What can hang from each mark
J335: J17 J633
J72: J335
J17: J908
J908: J17 J401 J883
J274: J72
J832: J633
J633: J72 J203 J626 J904
J626: J633 J883
J203: J633
J904: J618
J883: J626
J692: J203

In the rows, 100 means zero.
Known rows, with every way that one mark hangs from another
J626[J633[J904] J883]: 89  144  69  101  116  116  124  70  92  105  122  62  101  110  108  57  98  129  132  118  102  73  108  62  112  99  107  57  111  115  77  94  114  109  105  83  84  109  104  88  77  141  72  133  93  71  101  110  105  65  97  145  133  111  115  96  97  80  93  67  126  114  131  92  73  132  78  82  60  142  75  116  98  117  95  78
J626[J883]: 85  146  79  105  117  111  115  103  93  118  120  87  82  95  102  92  112  107  138  101  103  94  101  111  82  119  70  106  126  150  107  106  112  106  83  96  105  113  115  113  85  113  97  123  106  93  109  104  123  95  103  140  93  124  100  80  81  88  109  93  128  111  127  95  103  118  72  78  79  93  101  77  112  117  108  74
J883[J626[J633]]: 116  121  92  126  107  115  117  81  117  123  149  105  88  72  102  99  97  76  90  81  120  115  91  84  102  133  74  93  118  83  106  113  93  127  95  129  103  100  113  108  98  105  69  117  90  78  98  103  110  78  90  102  126  86  93  72  97  69  93  121  117  93  135  83  67  116  85  89  96  106  89  73  72  88  98  74
J203[J633[J72 J626]]: 119  68  114  92  76  85  80  91  126  126  101  115  130  136  69  99  94  126  114  59  107  92  89  90  132  131  116  120  76  87  97  107  83  85  106  96  92  85  116  88  95  78  145  73  124  109  104  102  64  93  77  63  85  128  86  81  107  118  53  82  88  108  100  94  105  50  104  99  103  100  123  143  72  87  108  104
J335[J633[J203]]: 120  104  99  89  106  94  112  110  107  103  92  93  75  85  89  120  93  63  107  102  121  89  85  130  73  105  80  138  100  121  128  96  66  108  81  103  123  105  119  88  87  106  109  103  95  118  98  107  110  99  105  86  93  90  113  123  123  61  99  102  103  101  92  84  136  117  103  100  106  107  123  102  95  115  106  111
J203[J633]: 121  115  95  95  100  101  88  103  85  126  125  101  105  109  78  98  102  82  118  67  114  115  87  108  101  127  72  144  67  105  122  104  105  117  111  103  91  115  98  113  76  104  92  105  120  116  113  91  97  123  117  89  97  111  91  69  109  98  75  78  117  108  117  72  119  88  74  113  106  96  138  115  84  103  97  84
J832[J633[J626[J883] J904]]: 115  114  111  97  76  111  93  88  89  89  121  98  113  117  71  104  103  141  140  107  123  58  94  93  128  109  129  87  110  116  66  116  111  109  116  67  86  92  130  77  111  128  93  118  111  100  87  123  71  63  61  104  131  111  86  115  120  101  98  71  116  132  140  102  92  101  116  79  74  77  96  140  92  95  129  90
J908[J17 J883[J626]]: 112  113  120  104  130  110  84  163  70  96  132  102  91  62  97  93  91  87  90  103  130  168  81  83  102  101  63  92  134  131  145  128  130  116  105  136  97  116  118  113  106  63  125  117  92  106  141  103  88  170  125  141  119  125  70  75  109  112  147  129  66  120  120  88  92  101  101  91  114  44  87  66  88  110  122  97
J274[J72[J335[J17 J633]]]: 87  122  78  92  119  107  111  79  93  123  69  96  83  96  117  133  118  70  61  127  41  114  101  127  87  75  70  120  65  87  109  100  109  171  79  71  112  120  37  150  98  133  85  92  85  58  74  88  131  129  85  110  34  61  113  123  79  131  135  103  111  105  32  91  107  90  114  130  126  90  102  85  140  128  49  124
J72[J335[J17[J908[J883]] J633]]: 120  93  71  89  118  90  134  142  83  111  64  87  76  76  112  135  107  88  82  134  76  137  96  132  86  33  53  97  66  109  96  129  116  135  62  106  96  117  43  145  102  117  97  81  84  97  77  68  130  124  115  136  59  65  115  117  115  120  159  115  90  102  59  76  121  85  102  128  144  60  88  57  146  137  96  85
J17[J908[J401 J883]]: 119  116  86  132  109  127  113  150  83  99  121  130  82  60  101  127  91  87  120  86  147  129  57  99  80  91  63  94  110  132  125  115  87  72  92  144  97  124  104  124  95  81  134  116  100  116  121  95  88  126  147  126  99  142  80  81  86  136  147  133  74  109  104  72  127  71  108  93  121  59  67  48  104  122  120  88
J72[J335[J17]]: 80  134  82  101  129  85  109  99  86  108  83  97  90  95  114  116  127  82  85  95  57  130  129  127  80  86  68  119  92  92  113  93  118  111  84  104  97  126  65  132  93  114  60  106  97  96  108  83  128  116  103  101  71  68  109  69  76  94  121  128  124  77  92  89  99  119  86  124  101  97  119  75  133  108  80  100
J883[J626[J633[J203]]]: 118  106  106  116  103  100  112  81  137  109  132  96  100  81  112  102  77  61  81  93  141  100  90  89  79  132  95  90  127  74  125  94  92  117  99  143  107  80  126  79  105  90  77  111  95  102  98  117  98  61  85  94  146  84  94  84  110  54  83  111  120  78  131  103  76  116  93  75  88  107  90  81  73  76  92  81
J203[J633[J72[J335] J904]]: 98  74  120  71  87  77  64  95  97  100  79  99  121  148  92  78  104  123  99  106  63  94  128  80  117  107  124  101  65  66  83  93  99  91  118  67  88  85  78  84  101  98  105  77  110  113  109  84  106  114  104  82  130  101  107  83  105  110  68  68  103  85  91  102  92  80  98  113  112  136  148  145  97  76  106  98
J692[J203]: 102  104  72  120  96  113  113  111  80  94  128  98  73  88  80  103  116  71  122  82  112  102  86  133  84  167  77  136  119  130  124  105  96  78  109  129  83  107  163  113  86  110  86  129  78  109  107  103  96  103  117  106  93  115  104  76  88  53  87  128  107  97  136  97  128  124  78  117  87  105  128  87  96  107  100  93
J203[J633[J904]]: 130  91  104  91  95  105  82  89  77  109  116  105  106  121  57  76  87  98  111  95  112  97  105  83  117  110  92  131  74  100  98  96  103  113  132  89  95  112  111  90  79  104  93  108  104  121  110  98  88  122  111  67  117  118  87  87  114  85  85  60  98  106  95  70  118  97  101  117  105  125  127  143  86  86  115  100
J274[J72[J335[J17[J908]]]]: 98  122  65  118  108  114  127  77  101  125  64  116  89  105  112  139  105  59  92  125  74  109  83  133  80  108  67  80  86  70  90  89  112  135  110  102  92  109  36  153  91  116  67  110  96  84  71  84  108  105  95  97  52  80  93  92  84  145  124  112  125  102  50  88  117  75  103  120  127  84  78  65  116  116  85  105
J904[J618]: 73  132  91  130  107  105  116  87  83  104  130  112  69  79  110  118  122  107  140  86  99  101  99  130  86  109  63  130  127  134  110  101  100  103  103  123  101  126  105  92  95  106  82  95  91  107  93  86  130  127  123  92  67  123  85  90  93  92  118  116  111  97  127  93  106  163  62  112  115  75  111  66  57  77  94  104
J274[J72[J335[J17]]]: 72  137  82  112  124  98  105  66  89  118  81  98  89  102  119  123  118  64  76  110  48  119  102  125  74  97  76  103  93  81  121  77  121  148  116  93  112  115  55  137  90  127  68  108  102  75  98  99  111  131  88  103  48  72  93  91  75  128  118  112  124  97  67  101  89  101  101  133  98  99  84  86  118  116  66  112
J883[J626]: 113  117  107  116  112  121  104  105  106  112  138  129  72  81  89  122  97  75  101  92  123  129  96  116  93  153  50  114  140  89  121  115  87  108  100  131  105  109  121  99  91  81  98  112  92  103  113  97  105  113  90  89  112  105  85  74  100  79  115  132  112  102  124  84  93  108  97  89  100  78  115  71  81  85  119  86
J203[J633[J626[J883] J904]]: 115  102  116  94  84  118  81  92  107  102  108  85  135  135  56  80  94  150  141  100  117  75  115  76  137  105  132  101  76  99  75  101  138  106  124  66  93  96  106  86  96  119  116  97  123  98  115  106  78  83  76  110  125  131  84  105  115  96  75  33  96  131  92  105  103  66  106  97  85  117  103  152  95  102  112  86
J832[J633[J626]]: 131  110  99  108  79  105  99  98  109  105  135  120  103  85  71  131  98  105  126  62  125  78  67  113  114  125  92  133  104  109  107  131  77  109  104  96  94  103  121  98  104  112  85  113  114  117  101  109  72  87  72  82  106  90  88  87  113  111  91  111  118  118  144  89  100  102  106  110  97  64  138  129  73  86  117  89
J72[J335[J633[J626]]]: 106  98  106  91  99  117  102  105  112  92  93  111  89  93  76  141  111  121  108  86  81  101  98  116  89  90  85  109  71  98  111  138  99  128  71  79  121  102  70  115  119  123  99  84  110  94  103  96  117  93  85  112  84  69  103  121  105  97  102  111  98  81  75  85  105  93  97  132  120  94  133  104  104  105  87  115
J72[J335]: 83  133  90  107  120  96  95  106  90  95  92  107  72  95  101  117  110  98  115  84  76  115  107  118  71  115  59  111  98  108  114  106  109  119  103  107  111  113  80  113  94  119  72  114  112  106  114  90  129  115  116  120  104  73  104  67  80  98  100  125  126  63  119  80  91  130  72  122  108  93  127  80  98  96  92  94
J633[J72[J335] J203 J626[J883]]: 57  85  126  78  87  71  82  96  153  74  55  81  118  135  121  111  100  140  116  104  100  65  117  115  86  111  137  69  113  95  82  80  116  73  98  79  125  55  93  71  137  86  128  93  120  113  104  120  103  52  68  117  103  100  94  118  88  101  66  93  102  83  113  149  85  79  100  69  76  110  119  119  108  99  95  93
J633[J72 J203 J904]: 92  69  123  96  98  79  90  80  109  77  70  104  95  135  94  67  76  89  101  115  101  58  101  87  100  116  136  100  133  102  104  83  64  49  125  97  107  63  143  33  103  73  127  105  96  124  90  113  79  90  111  59  128  112  117  120  108  73  61  90  99  102  114  111  110  118  132  78  79  139  118  133  94  80  129  118
J633[J72 J203 J904[J618]]: 67  64  122  110  85  75  89  71  103  79  77  105  94  124  117  76  95  109  117  117  100  59  115  105  103  103  139  103  136  109  93  71  68  47  126  108  100  88  139  23  108  77  120  79  82  117  68  104  101  104  117  33  99  124  105  137  110  80  80  94  86  96  111  135  109  152  112  88  89  121  105  103  71  55  129  134
J72[J335[J633[J904]]]: 100  97  112  78  127  101  103  105  79  71  93  98  73  101  90  114  110  110  98  116  71  95  115  104  87  75  92  97  81  102  83  119  84  124  91  63  118  114  65  100  98  133  84  95  87  92  101  95  131  109  122  115  115  63  129  121  110  84  120  100  108  91  79  72  112  123  105  125  110  122  134  108  117  104  104  107
J692[J203[J633]]: 114  89  70  89  77  104  93  116  89  119  129  95  98  94  66  99  110  78  116  78  114  104  88  131  106  155  79  165  77  110  112  96  110  93  116  120  77  105  146  122  83  107  89  112  96  120  117  98  97  117  110  93  102  115  99  52  107  61  75  88  103  103  119  103  128  97  70  131  114  103  147  110  88  102  93  77
J626[J633[J72 J203 J904] J883]: 97  84  93  90  93  79  115  69  123  91  85  56  118  129  126  47  90  117  107  132  105  40  103  66  109  94  159  60  120  100  70  65  90  69  115  83  99  62  136  53  99  104  108  110  101  90  84  132  92  35  91  115  140  120  121  116  106  67  58  62  113  106  136  137  86  115  95  38  56  161  77  130  100  97  94  84

Rows
87  101  123  104  86  113  87  88  123  75  84  88  116  126  83  91  90  129  133  116  135  54  106  87  100  110  150  77  116  113  86  77  114  73  121  72  113  72  138  43  110  98  115  109  113  112  111  126  68  61  71  108  130  121  103  132  114  77  73  63  101  112  114  115  99  108  120  78  59  124  90  136  107  96  127  105 | J633[J203 J626[J883] J904]
136  95  119  130  102  143  109  164  111  106  142  154  88  49  100  132  89  66  96  87  164  150  74  94  81  103  58  73  126  99  115  113  84  87  88  162  103  118  109  111  107  58  133  112  91  114  112  106  87  130  123  106  118  133  74  80  90  132  148  146  76  110  101  72  111  52  127  81  126  34  59  30  104  118  139  83 | J17[J908[J401 J883[J626]]]
106  67  105  75  103  66  74  94  79  101  72  88  139  153  100  71  104  115  57  111  51  114  138  91  131  77  128  115  58  60  83  87  102  86  107  66  90  94  65  108  94  96  93  69  103  107  100  83  110  114  87  68  101  83  120  95  102  107  79  74  96  95  66  109  83  79  109  113  117  128  122  133  131  91  98  106 | J203[J633[J72[J335[J17]] J904]]
84  90  118  135  76  124  94  75  92  76  113  128  91  103  76  100  104  136  137  88  104  75  111  86  122  102  118  102  124  101  82  109  97  77  123  99  102  116  118  49  106  106  95  81  95  103  89  102  96  99  94  63  92  111  83  143  105  96  108  91  85  105  99  103  104  153  108  121  104  82  86  120  57  59  114  141 | J633[J626 J904[J618]]
107  124  130  100  128  125  70  180  70  85  157  124  101  38  104  106  96  80  73  84  153  175  77  82  95  69  83  92  145  123  152  118  119  97  90  159  97  128  120  119  113  46  133  123  108  101  158  108  78  179  143  128  123  133  64  76  92  123  171  146  52  113  104  87  88  77  128  85  108  28  55  66  105  127  114  105 | J908[J17 J401 J883[J626]]
106  41  109  71  104  74  104  83  98  90  67  90  105  120  103  76  83  81  49  142  84  81  117  107  110  71  156  114  105  88  81  79  55  68  79  78  110  85  127  61  84  88  124  73  71  104  59  103  88  85  91  47  79  87  141  159  123  63  91  92  85  121  67  107  124  110  147  79  93  131  102  130  134  113  114  140 | J335[J17 J633[J72 J203 J904]]
94  83  102  76  106  59  77  103  105  121  68  91  135  134  104  100  109  85  59  89  53  116  128  121  110  84  102  128  56  66  95  90  114  105  85  91  90  99  57  128  100  102  101  66  114  104  103  79  113  123  91  82  70  87  112  72  87  115  90  94  116  85  80  103  95  78  93  115  115  105  132  108  130  95  81  98 | J203[J633[J72[J335[J17]]]]
68  105  89  79  104  66  110  87  145  93  73  54  99  121  150  78  104  122  110  105  81  68  109  94  79  94  124  66  99  97  91  74  113  95  88  91  102  59  94  99  130  112  93  101  110  80  96  105  120  51  88  150  123  84  114  93  90  94  63  83  124  68  130  150  70  109  62  65  75  143  95  97  104  107  68  65 | J626[J633[J72[J335] J203] J883]
93  93  96  82  98  69  93  69  92  78  82  84  103  127  125  63  99  131  98  105  54  71  120  69  120  90  128  68  98  86  82  109  84  96  107  77  93  87  83  93  108  114  82  95  99  86  95  94  108  79  109  109  142  71  123  87  85  92  71  95  109  78  118  116  70  117  91  107  83  154  109  115  85  78  93  97 | J626[J633[J72[J335] J904]]
110  99  91  107  100  88  116  63  102  90  97  80  97  104  101  65  77  83  107  101  120  56  95  68  93  105  126  92  112  96  106  91  81  86  120  103  100  91  129  55  84  114  70  120  98  103  102  118  86  57  92  91  155  86  104  103  110  69  69  83  118  86  130  96  87  140  103  101  69  145  91  134  81  81  100  94 | J626[J633[J203 J904]]
99  67  119  79  82  71  71  91  112  114  66  100  145  136  87  105  107  123  62  78  61  108  128  110  123  85  124  118  47  56  93  104  114  94  90  85  92  87  59  124  117  92  105  61  121  92  106  92  94  98  62  71  60  82  93  88  85  128  72  90  84  89  67  120  90  48  101  119  113  103  121  130  110  92  77  110 | J203[J633[J72[J335[J17]] J626]]
108  69  121  72  64  99  77  84  113  105  96  89  145  155  76  58  92  160  123  105  105  65  114  71  152  105  148  85  86  96  59  88  110  79  119  52  84  69  117  72  92  93  141  85  122  99  97  108  77  71  66  92  110  142  100  122  119  115  55  43  82  133  98  116  109  56  111  80  76  118  92  158  92  94  118  89 | J203[J633[J72 J626[J883] J904]]
96  87  89  108  121  87  105  112  104  93  81  137  115  80  139  129  106  77  68  98  96  129  99  130  88  71  105  78  98  73  80  89  79  64  70  111  95  94  59  140  102  72  108  82  91  108  81  85  96  87  115  80  64  97  122  97  62  145  120  137  96  93  67  96  106  61  108  95  113  87  74  59  138  103  101  105 | J633[J72[J335[J17[J908[J401]]]]]
115  30  139  78  71  94  89  86  130  73  70  113  109  121  75  85  68  111  89  108  109  57  93  89  115  98  163  97  107  90  84  103  55  59  98  67  122  49  142  42  113  86  144  80  87  116  76  116  69  67  75  55  99  100  122  169  133  82  57  81  68  116  75  108  112  88  151  83  88  128  110  155  90  91  130  148 | J335[J633[J72 J203 J626 J904]]
96  130  101  106  128  113  79  169  56  88  132  106  93  48  105  90  95  80  88  74  136  150  70  74  85  54  92  103  116  148  156  115  112  86  100  141  95  145  119  122  97  71  133  121  113  113  160  125  75  168  164  136  110  146  73  81  76  143  158  135  68  116  101  84  103  87  104  105  97  44  72  76  105  139  111  110 | J908[J17 J401 J883]
84  103  87  133  85  94  112  66  99  80  111  86  90  90  121  84  86  105  124  95  122  58  101  80  93  90  125  102  117  101  101  78  90  99  128  110  91  104  128  42  97  118  59  97  84  98  90  112  105  79  115  76  122  91  98  123  111  69  91  77  105  83  131  120  86  173  84  96  90  130  82  106  51  62  101  127 | J626[J633[J203 J904[J618]]]
136  102  106  126  102  115  121  147  110  109  131  126  75  76  99  125  84  79  106  116  142  142  82  97  88  121  46  82  124  110  110  114  105  95  101  143  99  105  105  109  104  70  106  109  78  114  87  88  98  123  112  119  118  119  80  70  111  115  135  122  92  116  115  78  109  75  107  86  135  44  75  44  89  100  145  71 | J17[J908[J883[J626]]]
84  110  81  93  97  85  124  79  135  121  88  58  110  104  142  64  93  106  112  103  116  60  89  86  94  106  109  73  118  123  83  78  94  86  91  106  99  68  127  77  103  96  109  112  109  88  95  116  99  43  95  122  116  121  109  98  93  77  56  80  115  100  133  137  82  108  75  42  62  137  79  105  96  110  84  76 | J626[J633[J72 J203] J883]
111  85  84  84  107  87  125  94  91  123  78  99  98  93  105  102  112  73  63  115  66  106  98  124  120  79  87  132  100  115  94  113  68  94  57  90  109  107  104  113  78  106  118  80  94  91  60  85  112  100  101  74  38  107  131  120  96  93  106  115  94  117  76  79  113  97  106  92  107  100  111  94  129  126  92  123 | J335[J17 J633[J72]]
97  100  98  78  130  100  103  99  68  87  72  98  92  96  89  110  112  99  62  131  52  111  132  113  105  53  108  112  72  81  84  113  100  120  80  55  112  124  60  114  94  129  72  84  80  83  85  88  124  111  102  98  79  49  132  136  109  85  130  105  109  97  54  77  99  123  111  134  110  110  115  108  144  117  77  118 | J72[J335[J17 J633[J904]]]
135  105  90  129  97  140  120  136  120  114  153  125  102  41  124  117  90  79  98  91  165  137  57  69  92  87  64  52  115  89  111  121  96  98  89  160  93  115  106  135  98  72  105  115  85  88  114  110  82  94  115  133  132  118  79  79  87  125  139  132  82  105  109  85  92  67  117  70  119  55  33  41  86  116  110  63 | J17[J908[J401 J883[J626[J633]]]]
107  112  67  117  121  91  125  100  94  112  75  115  90  99  112  136  106  76  94  105  83  130  113  149  86  89  61  93  86  78  95  96  115  103  90  99  86  112  45  135  93  111  63  98  88  101  82  71  113  91  103  101  74  70  114  84  84  116  126  121  122  87  80  84  114  95  85  118  118  81  100  67  133  99  103  88 | J72[J335[J17[J908]]]
89  135  93  90  112  112  108  84  108  107  98  92  65  95  111  135  115  79  100  116  68  105  75  115  73  107  62  111  74  109  113  110  91  172  88  77  123  120  64  131  106  139  97  104  107  75  98  97  133  127  97  118  70  78  102  110  93  121  110  101  114  89  60  86  112  90  106  121  125  95  120  94  105  124  70  114 | J274[J72[J335[J633]]]
120  124  106  107  119  130  88  148  74  105  170  107  106  21  122  82  81  89  57  71  160  161  66  54  109  62  86  71  130  107  144  126  121  118  86  158  98  131  111  134  102  63  106  122  95  76  149  127  80  139  132  149  140  120  67  76  88  126  156  130  53  104  111  102  68  75  112  88  101  54  39  60  84  126  92  87 | J908[J17 J401 J883[J626[J633]]]
62  113  80  116  91  101  124  73  109  88  112  54  93  101  127  70  110  125  132  121  119  51  116  80  97  73  124  78  119  126  79  62  118  98  116  102  91  109  121  57  106  125  65  105  90  82  80  117  121  67  105  117  118  117  102  137  110  71  104  57  116  100  123  135  88  164  70  69  78  125  61  93  83  72  95  94 | J626[J633[J203 J904[J618]] J883]
87  111  100  77  109  100  100  85  133  100  63  89  69  100  107  136  94  66  82  119  89  83  72  118  50  115  89  107  85  100  121  87  93  166  102  82  129  94  69  102  113  123  101  108  117  101  97  117  117  114  89  107  80  73  107  125  106  97  100  91  111  79  48  109  120  91  118  110  122  110  122  99  107  114  76  117 | J274[J72[J335[J633[J203]]]]
81  92  118  89  80  91  87  94  126  79  75  126  102  122  99  112  111  135  109  77  73  95  106  114  102  120  109  91  99  91  95  116  84  76  91  90  115  74  84  98  116  92  120  77  113  108  97  87  97  84  81  105  90  86  106  102  84  111  71  124  94  78  107  110  82  84  102  121  94  108  135  107  87  77  96  112 | J633[J72[J335] J626]
98  49  137  105  55  102  68  78  105  98  101  121  133  139  80  87  102  151  119  88  100  70  116  80  151  95  139  115  86  77  69  93  92  67  125  89  85  97  117  52  109  89  128  54  103  108  85  96  83  103  93  38  88  133  85  138  120  117  70  61  68  121  96  124  108  95  114  107  116  95  111  147  57  46  114  127 | J203[J633[J72 J626 J904[J618]]]
115  81  101  84  56  126  76  105  96  84  122  78  136  132  50  89  104  143  140  99  123  75  111  94  133  137  133  110  79  98  82  94  144  74  139  77  79  80  158  97  101  117  96  106  92  112  120  119  73  79  72  116  118  130  99  118  122  75  65  44  80  122  112  127  111  72  95  106  94  113  101  155  102  103  105  85 | J692[J203[J633[J626[J883] J904]]]
86  101  72  97  115  64  119  68  102  113  81  81  104  101  140  88  126  95  52  94  34  100  121  104  102  70  111  87  87  77  87  96  103  101  73  96  83  99  62  129  94  115  63  86  100  77  86  92  113  77  99  108  85  50  122  83  72  99  93  127  120  74  106  109  66  107  77  109  94  130  96  95  107  102  57  84 | J626[J633[J72[J335[J17]]]]
102  106  84  115  119  101  106  154  90  98  95  119  100  67  126  130  103  83  76  94  108  153  96  110  71  45  77  84  85  100  122  100  116  81  72  135  95  140  55  150  104  87  101  92  90  108  116  97  98  139  131  129  74  97  90  86  75  150  163  142  76  95  78  76  114  69  111  120  124  51  50  42  145  127  94  86 | J72[J335[J17[J908[J401 J883]]]]
